Each row was made from one path, in order. Every step used is in the known rows, and no mark comes twice. Write each row's path.
Known rows
j v n m y: [  1  -6 -14 -11  12   4 -10   3  18   0  -6   1  -5  -6   0  -7   3  -3
  -2   5  12  -5  31   7 -13  -9  -6]
j v y c: [  2  -1  -2  -7   5   6 -13   2  -4  -1   2  24   1   1   0 -11 -12   2
   3  -1  16   4  -9 -27  30 -11   1]
y c n: [  1  -9   3   5   0 -10   7   4  -6   2  -4  12   1   4   0   2  -5  -5
  13  -4 -11   2 -10 -12   9   5   0]
v y m n: [ -1  16   1  35   4   6  -1  -5 -19  -3   5 -10  -8  -3   3  -4  -1  -3
  -5   0   1   1   5  10  22   1   0]
a v: [ -4   0   1  -1 -11   2   4   0   3   0   4  -8   4   9  -9 -40   0   1
   1   2  -1  -3 -16   8  -7  -4  -3]
n m y v: [ -1  -5  -9   0  -1   4  -2   2   4  -1  -8   3  -3 -18   1   0   2   1
  -4   6   7  -4  34   8 -12  -2  -2]
a v n: [ -4   1   0 -14  -1   0   2   0  18   1   1  -9   2  19 -11 -45   0   0
   1   0  -9   0 -16   6  -5  -1  -8]
j v y: [  0  -2  -4  -5   1   5  -8   0 -10   1   4   3   3  -7   2  -7  -1   1
   1   1  15   0 -11   6  19  -9   2]
n v: [  0  -1   5  -8 -37   4   2  -1   5   0  -3  -6   4   5   6  11   1   1
  -3   1  -1   3 -17   5  -7  -2   8]
j v y m n: [  2  17   3  32   5   9  -8  -2 -21  -4   5  -1  -9 -20   0 -21  -1  -1
   1   1  12  -7   5   6  31 -11   2]
m n c y: [  0   1  10  23  19  -1   5   0   8   0   3  -8   1  -9   9   9   2   1
   5   3   2   8   1 -15 -37   5  -1]
c y v n m: [  0 -24  17 -33  11  -2   0   2  28   3   1   3   1 -14   2  -2  11   0
 -16   5   0   0  25  18 -26   7  -4]
c n m y v: [  1 -10 -12   9   3 -11   6   5 -10   2  -7  -1  -2 -19  -3   4   8  -4
   9   1  -4 -12  34  25  -8   3  -1]
m n: [-1  0  5 34 -8  4  3  0  5  0 -4 -6 -3 -4  6  5  0 -1  9  4 -2  8 -4  3
 -5  2 -2]
m y c n v j: [  1   6 -25  21 -26  -9   2   3 -14   0 -12   9   0  28  -5  51  -3   3
  19  -8 -14  -2  -5  -5   5   1   9]
y c n v j: [  1  -6  -5   0 -26 -10   2   0 -10   2  -9  11   3  24  -3  50  -4   3
   9  -6 -14   1 -15  -5  20   4   9]
v n c y m: [  1  13  16 -25  34   1   3  -5  13  -2   8  -9  -3 -14   4  -7   3  -3
 -16  -4  -3  -2  -5 -14 -26   6  -7]
a v y m n: [ -6  22  -3  34   2   5   1  -2 -21  -3  10 -14  -5  10 -12 -49  -2   0
  -2   0  -1  -7   7  12  21  -5  -3]
m y: [ -1  10 -16  20 -10   3   1   1  -1  -2  -6  -7  -2   0   5   7   3  -2
   8   2   2   4  -4   5 -21   0  -1]
c y m n v j: [ -1  14   9  31 -32   4   2  -5  -9  -4   1 -13  -5   0   2  40  10   5
  -5   0  -7  -5   1  23 -12   1  10]
m n v y c: [ -1   3  -4  26 -23   6  -6   1  -3  -1  -3  14   0  31   3  11 -13   4
   6   1   0  12   1 -26  21  -3   7]
y v: [  0  -1  11  -7  -9   4  -2   0   4   1  -3   4   2 -22   2  -8  -1   2
   2   1   1   1 -14   4   5   0   0]
y c: [  0  -3   6  -4  -4   4  -2  -1   8   0  -4  16   1   5   5   0 -11  -1
   1   2   1  11 -12 -27   6   1  -1]
n c y: [  0  -3  10 -13  18  -1   6  -1   9  -1   6  -8   6 -10   8  10   4  -1
  -7   1   5   7  -9 -14 -38   5  -1]
m n c y v: [ -1   2  17  19  20  -2   2   0  10  -2   1   2   0 -27   4  -5   2   3
   8   3   2   3   2 -17 -28   3  -3]
j v y c n: [  3  -8  -6   1   9  -7  -4   5 -18   2   2  22   2   1  -4  -7  -6  -3
  15  -4   5  -2  -7 -11  33  -6   4]

Which path is each row?
[  0   4 -18  26  -2  -9   5   5 -10  -1  -8  10  -2   8  -2   5  -3  -5
  23  -3  -9   1   0 -11  -6   4   2] -> m y c n
[  1  16   0  -8 -26   7  -1  -4 -19  -4   7 -10  -2   7   2   5   0   0
 -15  -3   3  -7  -6   9  20  -3   9] -> n v y m
[ -1  -2   4  -4  -7   2  -5  -4  -1   1  -7   4   1 -13   0  34  -1   6
  -1   1  -2   2 -15   9  17   3  -1] -> y v j
[ -3 -20 -14  -9  15 -10   7   5 -16   3   7   7   4  33 -15 -31  -6  -1
  -4   1  -4  -7  30  -3  22   0  -2] -> a v y c n m
[ -2  -4 -12   5   5 -11   7   5 -20   3   6   8   4  30 -16 -36  -6  -1
  12  -4  -8  -3  -6  -6  23   1  -1] -> a v y c n
[  2  15   2  -4   3   8  -9  -3 -21  -3   9  -1  -5 -21  -1 -18   0  -2
  -9  -3  14  -9  -4   8  30 -10   2] -> j v y m
[ -1  -6 -17   3   4   5  -3   3   6  -1  -8  13  -3  10   4   8  -9  -1
  -6   5   7   6  35 -23 -11  -2  -3] -> n m y c
[  1 -12 -19  13   3 -11  11   5 -10   2  -6 -12   0   0   1  14  10  -6
   5   2  -3  -9  33  25 -19   4   0] -> c n m y
[ -3  18  10 -24  30   1   5  -2  12  -3  13 -12  -1  -1 -12 -51   3   0
 -14  -5  -6 -10  -3 -12 -26  -1  -9] -> a v n c y m
[ -1   9 -15  17  -5   6  -2   3   3  -2  -9  14  -3   9   4   2  -9  -1
   9   0   1   9  -3 -27  -9  -1  -1] -> m y c
[  0 -18  11 -34  12   0  -4   0  24   2  -6   4  -2 -11   0  -4   0   1
 -13   4  -1   1  21   8   4   3  -8] -> y v n m
[  0 -19   5 -30  10   2   1  -1  24   2  -3  -6   0   7   4   6   2  -2
 -16   7   0   5  21   8  -6   6  -7] -> v n m
[  1  -4   3   1 -35 -10  11   2  -9   2  -1  -9   4   6   1  13   8  -3
  12  -1 -12  -7 -16  21  -5   2  10] -> c n v
[  0  -4  -4  -5   3   4  -5   0  -2   0   0  14   0  18   2   4 -13   2
  -3  -1   5  13  -8 -25  22   3  -1] -> v y c
[ -1  -6 -19   2   3   2  -6   0  -2   0 -11   1  -2  -8   0  43   2   6
  -6   4   5  -4  30  14   1   0  -4] -> n m y v j
[ -1   3  -6  27 -27   4  -2  -1  -6   0   0  -9   1  21   4  15   0   3
   5   3   0   8  -3   7   9   0   7] -> m n v y
[  2  -8  16 -19   2  -3   1  -1  24   1   0   2   1 -16   1  -8  10   0
   0  -1  -6   2 -11  13 -24   7  -3] -> c y v n
[ -1  -7  10  -4  -8  -2  -1  -2   2   2  -2   2   3 -16   0  36  10   8
  -3  -2  -1   2 -13  20 -12   7   1] -> c y v j
[  1  15  19  29 -35   5   6  -3  -4  -5   6 -11  -5  -9   4  -1  10  -2
  -4  -2  -3  -6   3  17 -24   1   9] -> c y m n v
[  2  11  -2   2 -23  -8   9  -3 -32  -1   5 -13  -1   5  -2   8   6  -5
  -2  -7  -8 -15  -5  26  22   2  10] -> c n v y m
[ -1  -2  -5  -9 -29   3  -1  -3  -7   1   3  -7   5  20   3  16   0   2
  -5   1   3   6 -12   8   9   0   7] -> n v y
[  1  -5  10 -25  30  -3   3   0  26   1   3  -7   3   1   6   4   3   0
  -5   0  -2   8 -10 -16 -36   8  -7] -> v n c y
[ -4   2  -7   0  -9   3   2  -1  -3   1   0 -10   5  19 -11   0   0   7
  -2   0  -4   0 -17  13   6  -2  -3] -> a v j
[  2 -24  -6 -12  17  -8  -4   6 -15   4   4  20   2   3  -4  -1  -4  -3
   0   0   9  -7  30  -6  32  -7   1] -> j v y c n m
[ -1  -3  11 -20   4   1  -5  -1  21   0  -5   4  -2 -13   0 -10  -1   1
   2   0  -6   4 -16   3   5   4  -6] -> y v n
[  2  13  18 -28  34   5  -6  -2  13  -3   9   0  -5 -31   1 -24   4  -2
 -11  -4   7 -10  -5 -16 -17  -7  -4] -> j v n c y m
[  3  -6  -7   0 -26 -12   8   2 -20   3   3 -11   6  19  -1  18   7  -1
   8  -4  -8  -4 -11  24  11   4  11] -> c n v y
[  0  -4   7 -18   5   3  -9   0  19  -1  -2   3  -2 -12   1 -16   1  -1
   4   1   6   0 -17   1   3  -8  -3] -> j v n
[  0   1   4 -27  32   1  -2  -1  22   0  -3  -5   2   2   6   5  -6   0
  -4   1  -3   9 -15 -26  -8   3  -9] -> v n c
[  2  -3  13 -29  31   0  -5   1  25   1   5   3   2 -17   2 -10   5   1
   0   0   9   1 -10 -18 -28  -6  -4] -> j v n c y
[  1  21  -1  22  32   5  -2  -6 -19  -3   6 -10  -6  -7   4   1  -9  -1
  -7  -1   4   2   7 -22  19   0  -5] -> v y m n c
